Each row was made from one walk, in order. Every step used is in the known rows, and no mark comes twice. Write each row's walk.
Known rows:
faluzos -> nuper -> kisuv: [  9  18   0   3  -8   0  -3  -2 -15  -8  -4  -8  13 -11  -4  -4  16 -18
   3 -15  19   7  -3 -16  23  -9   5   9 -12   0 -15  16   5  16   6  -1]
kisuv -> faluzos -> nuper -> pozi: [ -3  18   9   7   4   5 -14  -5 -10  -7  12  -9  12   0   7   9  21 -15
  -5 -14   8  -3 -10 -27   1  -9  -8  18   8  -8 -30   9  -6   9  17  -5]
kisuv -> nuper -> maledem -> pozi -> gugi: [  9 -10 -17  11 -11  -3  -8 -25   7   2   0 -10 -10   2   6   1  22  -9
  -5 -10  17   9  -3  -1   5   0  18  -4   4  -9   1   6  -2  -4  -4  -9]
pozi -> nuper -> maledem: [ 27  -3  -7  11  -8  -4  10 -16 -10   6 -10 -10   1  14   1   8  10 -13
 -12  -7  19  -1  11  10   7 -10  -3 -10   4   2   8   0   5 -13   0  -8]
fonol -> vela -> maledem -> pozi -> nuper: [ 18 -15  -1  16  -7   9 -20  -9   1   5   3   8   0   7   4   2 -10 -12
 -14   6  16  -6   6   2  11  13  -4   1  12  11  15  -4  -2   0  -7 -16]
kisuv -> nuper: [ 15   1  -4   6 -14   1   3 -14  -7   2   0  -8   9   2  10  -4  28   0
   4 -10  12   9  -9 -16   2   5   5   9  -2  -5 -14  13   3   5  -3 -10]
maledem -> pozi -> nuper -> faluzos: [ 11 -14 -13  -5  -4  -1  -9 -22  -4  -7   6  -6  -2  10  -2  -8   4 -10
  -7   2  21 -17  15   8  12 -11   1  -5   8  -7   0   0   3  -7   5  -6]
sorugi -> fonol -> vela -> maledem -> pozi: [ 10 -15   8   3  -7   1 -29  -2   7   1   2  18 -13  -1   1   2 -13  -1
  -9  16  -2 -10  -3  -6  18  13   0  -7   2  -2   5  -9  -2   8 -14 -21]
faluzos -> nuper -> pozi: [  4  11   8   9   1   4 -10   1 -14  -9   4  -5   4  -7  -4  11  14 -13
   3  -4   8   5  -2 -19   8  -9  -3   8   0  -2 -24  20   0   8   7   1]
fonol -> maledem -> pozi -> nuper -> faluzos: [ 20 -20  -3  -6 -13   7  -5 -25  -3  -1   6  -1   4  15   4   1   5  -6
  -7   9  28 -10   5  14   4  -6   3  -1   6 -11   9 -10  -5 -11  12  -5]
maledem -> fonol -> vela -> sorugi: [ 29  -8  18   7 -11   2  -2   8   0  -2  16   0  -1  -1   3  21  -2   5
  -3  13   1   0   7 -10  11   7   7  -7  -6  13  11 -12 -10  -1   8  -9]
nuper -> kisuv -> maledem -> fonol -> vela -> sorugi: [ 20  11  16   6  -6  12 -17   0   0 -12   5 -15  18 -11  -3  20   0   7
  -2   0  16  10  -6  -8  11   4   9   6  -7  21  13 -13 -18  13   4 -15]
sorugi -> vela -> fonol: [  7  25   6   1 -23  21  -4  -4  -2   7   0   0  -2   4   7   5   9  -3
  -1   8 -13   7  -5 -15   8   5  -8  -3  -8  -3   6  -1   6   4   4 -11]
rido -> pozi -> nuper: [ 15  -4  -7  -1   3   9   5  -9 -11   3  -4   2   3  18  -3  -6  14   2
   5  -8   4   4  13  10   3  -1  -4 -11  -7   8  -3   2  13   2  -8   0]
kisuv -> faluzos -> nuper -> maledem -> pozi -> rido: [  2  12 -16  12  -5  -3  -1 -20  -5   6  13  -1  -2   6  12   2  20 -23
 -12 -20  19 -16   0  -8   8  -8   3   0  18 -14  -1  -3  -3  -7  19 -11]
kisuv -> maledem -> pozi -> gugi: [ -1  10 -10   7  10   9 -29 -22  -2   2   0  -1  -5 -11  -3   7  14   3
  -6 -17  15  -2  -8   4   9  16  -4  -4   1   2  -4  -4 -16   2   2 -25]
kisuv -> faluzos: [  3  13   1   0  -6   5  -9  -8  -8   8   7  -6   8   7  13  -1  21  -7
  -4 -16   4  -4  -9 -13   2   5  -7   8  -1 -10 -19  -4  -8  -2  13 -19]
pozi -> nuper -> maledem -> fonol: [ 31  -4   0   4  -8  -8  12 -20  -9   2  -7  -5  -5  20   0  14   5  -9
  -6  -3   9   5  19   4   5  -9  -1 -19  -2   8  16  -5   0 -18   3  -7]
nuper -> pozi -> rido: [ 10  13   2  -3 -15  10 -10  -8  -9  -1  -3  -4  -1  -1   1   2  19   4
  17  -3   2   3 -12  -2   3  -4   0  -7  -3  13  -9  11 -13  -1 -12 -16]
faluzos -> nuper -> maledem -> fonol -> vela -> sorugi: [ 28  -6  10  24  -9  -8  10   4  -2  -1  16  -2  -4  -2   4  31  -1 -16
 -17   5  16  -1  15 -13  12  -8  10  -3   9   3  14  -8  -2  -3  18   1]
faluzos -> nuper -> kisuv -> maledem -> fonol -> vela: [ 12  20  10  12  -2   1 -16  -4  -9  -9   6  -5  11 -13  -2  19   4  -6
  -3 -11  20   9  -6 -16  17   3   5  10  -5  12   5  -2  -6  25  14 -14]
fonol -> vela -> maledem: [ 16  -3   6  19 -19   7 -18   2  -3  14  -1   7   0  -1  13   9  -3  -8
 -11   5   8   3  -5  -6   3  18  -5   8   1  11   7  -7 -12   4  -4 -29]
fonol -> maledem: [ 23  -4   9  -1 -19  11  -3  -7 -11   9  -2   2   7   6   9   9  15   0
   2   0  14   9  -9   5   1  11  -1   0 -12  -6  -3  -6 -11  -7   9 -14]
sorugi -> fonol: [ 12   2   6 -10  -4  -4  -8  -4  -4   0  -5   5  -8  -2  -1  -3   8   5
   2   2  -7  -5  -5  -7  19   0  -5 -12 -11  -9 -15   1   4   3 -10 -14]
fonol -> maledem -> pozi: [ 16 -13   2  -8 -14  15 -14 -10  -6   2   6   8   3  10   1   4   7  -1
   6   7  14   1  -1   9   4  11   7  -7  -6 -13   0  -6 -10  -8  11  -8]
rido -> pozi: [  6  -1  -4  -4  -4  11  -5   1 -11   6   1   7  -2  12   1  -5  14   3
  15  -4  -5  10   6   6   0   7   3 -12 -15   3 -10   1   4   4  -5  -8]
faluzos -> nuper: [ 11  10  -2  10  -2  -3   2  -4 -17   3   3   2   3  -7   1   4  17 -15
  -5 -12  14  -1   2 -15  16  -1  -6   6   0  -7 -16  14   5   5  11  -5]
pozi -> nuper: [ 23   2  -3   4  -1   0   7 -14 -12   2  -9  -6   7   7   0  -2  14  -5
  -5  -8  14  -3   5   3  12  -3 -11  -3   0   5  -4   7   7  -5  -2  -6]
sorugi -> vela: [  1  16   2  -4 -23  14  -6  -4 -10  16   8  -8  -5   6   1  -6  16 -11
   3  -3  -1  10   1  -9   4  12  -5  -7  -4 -10  -1   0   3  10   3 -12]
faluzos -> nuper -> maledem: [ 15   6  -6  18  -9  -8   7  -6 -15   7   2  -3  -3  -1   5  14  12 -24
 -11 -11  17   2   8  -7  10  -8   0  -2   4  -9  -4   6   5  -3  13  -6]
vela -> maledem -> fonol: [ 16   1  10   0 -14   4 -11 -13 -10   9  -7  14   0   8   6   4   1  -7
   5   4  -7  13   9 -16  -5  15  -7  -3  -9  12   6  -3 -21 -13  -6 -24]
rido -> pozi -> gugi: [  1   3  -6   0   3   8 -11  -7  -1   9  -5   6 -14   0   0  -4  20   4
   8 -13  -4  14  -4   9   7  10   3  -9 -21   8 -10  -1  -2   8 -12 -14]
nuper -> kisuv: [  9  14   0  -9 -17   8 -12  -1 -10  -5 -11 -12  10  -4  -5  -9  13  -7
  11  -8  10  13  -6  -4  17  -3   8   2 -21   5 -10  10  -5   8  -2 -12]
rido -> pozi -> nuper -> maledem -> fonol: [ 23 -11  -4  -1  -2   2   9 -14  -8   2  -2   4  -8  28  -3   7   5  -2
   6  -1  -1  11  24  13  -3  -7   4 -25  -8  11  15  -8   7 -10  -4   0]
vela -> fonol -> maledem -> pozi: [ 22  -3   4  -3 -13  21 -11  -9   1  -8  -3  13   7   7   7  16   0   6
   5  18   1  -4  -8   1   8   2   2  -2 -11  -4   7  -7  -5 -16  13  -7]

Write each row's walk:
[ 11  15   1  -6 -29  28  -6 -17   3   8   5   9  -1   9   8   4   9   2
   3  13  -3   1 -10  -1   3   9   1  -9   0  -4  24 -11  -2  -3   4  -9]	sorugi -> vela -> fonol -> maledem -> pozi -> rido
[ 19  -5  12   0   2   0   3   2   0  -5  -1  -5   5  -9  -2   2   9   7
 -10   8  -1 -12   4 -14  21  -6  -3  -4  -2  -6 -12  -3   1  -5  -9  -3]	vela -> sorugi -> fonol
[ 35  -9   3  12 -13  -7   5 -13  -2   3   0  -4  -9  17   3  22  -4  -6
 -12   4  12   3  13   9   9  -4   4 -19   2  11  25 -12   1  -9   4 -10]	pozi -> nuper -> maledem -> fonol -> vela
[ 12   3 -19  12  -9  -7   4 -15  -9   4   5   4  -9   1   2   4  11 -22
  -5 -10  20  -9  10   1  15  -7   8 -12  13  -8   6   6   3  -6  10  -6]	faluzos -> nuper -> maledem -> pozi -> rido
[ 11  -4  -8   5 -23  -7   1 -20  -4   1   5 -14   6   2  19  -4  27  -2
  -4  -3  17   1  -6 -12  -3  -8   8  15   4 -10 -12   6  -1   5   1 -15]	kisuv -> nuper -> faluzos
[ -8  22   8  11  11   3 -19 -12  -2  -3   6  -8   3 -10   7  11  26 -13
 -11 -20   9   2 -17 -23   7  -7  -7  20   1  -5 -30   9 -10  11  10  -9]	kisuv -> faluzos -> nuper -> pozi -> gugi
[ 11  -9 -11   0  -4   3   4 -14  -9   0   1  -3   0  19   3  -7  12  -1
   0  -2  10  -2  13  13   0 -11  -1  -4  -3   5  -2  -5  10   3  -4  -6]	rido -> pozi -> nuper -> faluzos
[  9  18   1   8  -5   3  -3  -7 -14  -4   1  -1   3  -9   0   8  21  -8
   7  -9  12  -1  -9 -12  10 -10  -3   3   5   7 -15  19  -2   7  -2  -5]	faluzos -> nuper -> pozi -> rido
[ 10  -3 -13  13  -4  -5  -3  -9  -9   0   8   2  -7   3  -3   8   6 -27
  -7  -6  18  -4  16  -4  13  -8   8  -8   9 -14  -2   7   6  -5  16   1]	faluzos -> nuper -> maledem -> pozi
[ 21 -10   2 -11 -10  14 -10 -19  -4 -10  -5  -3  14  12  -7  -4   6  -6
   4   1  25   4   1  10  14  -2  10  -4  -7  -3   8  -1  -3  -3   3   4]	fonol -> maledem -> pozi -> nuper -> kisuv
[  9  25   6   4   1   2 -10 -12 -15 -11  -1  -5  13 -11  -7  11  12  -9
   4 -16  18  12  -1 -18  13  -2   0   9 -10   7  -4   6  -7  16  13 -10]	faluzos -> nuper -> kisuv -> maledem -> fonol
[ 23   3  16  18   0   9 -12  -1  -3   0  13  -4   8  -7   5  31  -1  12
  -9   2  11  -1   0  -8   2  14  -3   1   5  16  14 -18 -19   2  10 -22]	kisuv -> maledem -> fonol -> vela -> sorugi
[ 20  -6  14  -9 -11   2  -6  -8  -3   3  -5  10  -2   5   4   7   8   9
  -1   9   2   0 -11  -1  13   5  -3  -9 -14 -13  -6  -9  -3  -1  -3 -13]	sorugi -> fonol -> maledem
[  0   6  -9  10   0  -3  -8 -12  -6   1  15  -4   2   9   8   7  13 -26
 -16 -16  16 -10   7 -14   6  -7   2   4  15 -20  -9  -3   0  -5  26  -5]	kisuv -> faluzos -> nuper -> maledem -> pozi
[ 24 -17   0  -5  -6  12  -5 -20  -6  -1   1   2   8  16  -2   3   5  -3
  -2   3  22  -3   5  13   8   4   0  -7   2  -5   7  -5  -2 -12   9   0]	fonol -> maledem -> pozi -> nuper
[  6  -9  -1  16  -8   8 -34  -8   8  10   1  11 -14  -8   6   5  -5 -10
 -13   2  10   1  -7   0  11  21   3   2   0  10  10  -8 -15   5  -8 -27]	fonol -> vela -> maledem -> pozi -> gugi
[ 10 -13   0  13 -15  11 -29  -1   1   7   6  13  -4   1   6   5  -9 -11
  -6   7   9  -2   2  -1   6  19   3   0   6   7   9  -8  -9   2  -2 -23]	fonol -> vela -> maledem -> pozi
[ 15  17  13   0 -29  26  -2  -6  -2  11   0   3   5   9  12  13  11   0
  -3  14  -7  11 -11  -9  -1   9  -6   2  -9  -6  14 -11   0   1  11  -9]	sorugi -> vela -> fonol -> maledem
[ 15 -10   0  10 -11  11 -25  -9   3  -4  -3   2   7   2  -2  -4 -10 -13
  -8   4  20   1   2   1  15   6   5   6   4  15  17  -3  -4   9  -9 -13]	fonol -> vela -> maledem -> pozi -> nuper -> kisuv
[ 19  -4  -9  13 -21  -4   7 -14  -5   6  -1 -14   4   9  13   5  24  -7
  -2  -7  15  11  -1  -7  -4  -4  11   1   3  -8  -3   7   1  -3  -1 -11]	kisuv -> nuper -> maledem
[  4  14  -3  17  -4  -5   1 -10 -10   7   9  -8   5   5  15  11  21 -24
 -18 -20  15  -6   1 -17   3  -8  -4   9  10 -17 -12  -3  -2  -3  23 -10]	kisuv -> faluzos -> nuper -> maledem
[ 12  -9   1  -5  -7  11 -19 -19   3   6  -1   7  -8   0   1   5  13  -1
   0  -1  15   6 -10  11  11  14   7  -7 -12  -7   1  -7 -16  -6   5 -12]	fonol -> maledem -> pozi -> gugi
[  4  27  -1  10   1   4 -10  -9 -16  -8  -4 -11  19 -16  -2   5  17 -11
  -3 -22  25   6  -7 -15  15  -4  -2  15  -3   3 -11  10  -3  19   9 -11]	faluzos -> nuper -> kisuv -> maledem
[  9   8   7  -5 -24  30 -11 -10   3   3   8   6  -1  11   5   8   3  -1
   2  17  -5   5  -5  -6   2   8   0  -5  -6 -11  15  -9   1  -2  12  -4]	sorugi -> vela -> fonol -> maledem -> pozi
[  7  -5 -13   6  -6   0 -16 -16   4   5  -1  -2 -23   2  -2   6   7 -15
  -6  -6  11   3   4  11  13   1  12 -18  -4  -6   4  -4  -9 -13   1 -15]	nuper -> maledem -> pozi -> gugi
[ 27 -16   0   8  -7   3   3  -7  -2   3   5   6 -12  27  -1  16  -2   1
   0   3   3   9  19  18   1  -2   9 -24  -6  16  24 -14  10  -2  -2  -4]	rido -> pozi -> nuper -> maledem -> fonol -> vela
[ 24  -9  11  18 -11   7  -1  13   1   3  12 -10   5  -8   7  14   3   0
 -14   8  14  -9   0  -5  16   5   3   5   3   6   2  -8  -3   3   4 -10]	fonol -> vela -> sorugi
[ 21 -21  14  -7   1   9  -4  -4   6  -9   7   2   6  -1  -3   5   3   8
  -8  18   6 -12   2  -4  16  -2   5  -6   1 -14  -2 -12  -4 -10  -2   6]	vela -> sorugi -> fonol -> maledem -> pozi
[ 14  -6  14  10 -12  -1 -21   1   4   6  -5  14 -10  -3   8   6  -7   2
 -12  11  -2  -4  -7 -11  16  12  -6  -3  -2   3   3 -10  -4   9 -16 -26]	sorugi -> fonol -> vela -> maledem
[  1  22   3 -10 -13   9 -14  -6  -7  -5  -2 -16  17   1   5  -9  20 -10
   3 -17   9   7 -13 -14  11  -4   5  12 -14  -3 -17   1 -10   9   7 -14]	nuper -> kisuv -> faluzos
[  0  14   6   4 -24  17 -11 -10  -9  22   0   1  -1   7   7  -8  10 -17
  -6   0  -2  16   3 -18  -8  18 -11   3   2  -2   7  -2  -9   6  -6 -21]	sorugi -> vela -> maledem
[ 15 -10 -11  -4   4   4  -7 -17  -8  -6   1  -1   0   9  -9  -9   6  -9
  -1  -4  14  -9  13   6  17  -1  -1 -11   4  -3  -2   7   7  -8   1   0]	maledem -> pozi -> nuper
[ 28 -11   2  14 -25  -6   1 -12   2   2   9  -6  -5  12  15  20  10   0
  -1   3   9  14   1  -7  -2   3  18  -6   1   2  14  -5  -2   1   5 -13]	kisuv -> nuper -> maledem -> fonol -> vela
[  2  24 -13   5   0   5 -13 -19 -11  -8  -1  -4  14 -15  -7  -3  17 -12
   2 -21  29  -3  -7  -7  20  -2   4   6   5   5   0   9  -4  16   4 -10]	faluzos -> nuper -> kisuv -> maledem -> pozi -> rido
[ 24  -3  13   1 -16   0 -12   3  -4   4  11   8 -10   6   3  17  -4   4
   7   7  -2   6   1  -4  11  13   6 -14 -13   9  10  -9  -7   4   8 -19]	maledem -> fonol -> vela
[ 19  -6  -5  -7 -20  11  -7 -18  -6   8   3  11   1   8   4  -1  14   2
   9   1  17  -4  -7  14   6  11   8 -12  -2  -5  10  -7 -11 -10   4 -13]	fonol -> maledem -> pozi -> rido
[  5  -8  -5   2  -8  11 -23 -13  -6   5  -4  11   0   5   1  -8   0 -15
   0   1   5   1   8  -8   2  13  -3   0   3   0   0   2 -14 -12  -5 -19]	vela -> maledem -> pozi
[ 27 -12  20  -2  -4   6   4  -1   3  -3   1  -1  10  -4   4  12   9   8
 -10  13   6  -7  -3  -8  13  -2   0  -1  -4  -9  -3 -12  -6  -8  -4   0]	vela -> sorugi -> fonol -> maledem
[  6  13  11  -3 -24  14 -13 -13  -7  18   3   8  -7  13   3  -1   4 -13
   2   6 -12  21  10 -22 -10  21  -8  -6  -4   4  15  -7 -14   1  -5 -19]	sorugi -> vela -> maledem -> fonol
[  0  13  -5  -6  -2  16 -29 -12  -7 -13  -3 -11  15  -5 -10  -4   8  -4
   9 -13  18   6  -4   0  12   5   9   1  -6   4  -4   3 -11   9   4 -15]	nuper -> kisuv -> maledem -> pozi
[  9   2 -12   7  12   9 -15 -23 -10  -5   1  -5   9   4  -6   5   7   0
  -7 -13  23  -9   6   6   6   5 -11  -3  15   3   3   0  -3  -5   4 -14]	kisuv -> maledem -> pozi -> nuper
[ 10  16   1  -5  -4   6  -4 -18  -7  -8  -9 -20  21   8   2 -11  20 -10
  -6 -19  19   1  -5  -8  15 -12  -3  11  -5   4  -8   2   1   5   2  -5]	pozi -> nuper -> kisuv -> faluzos
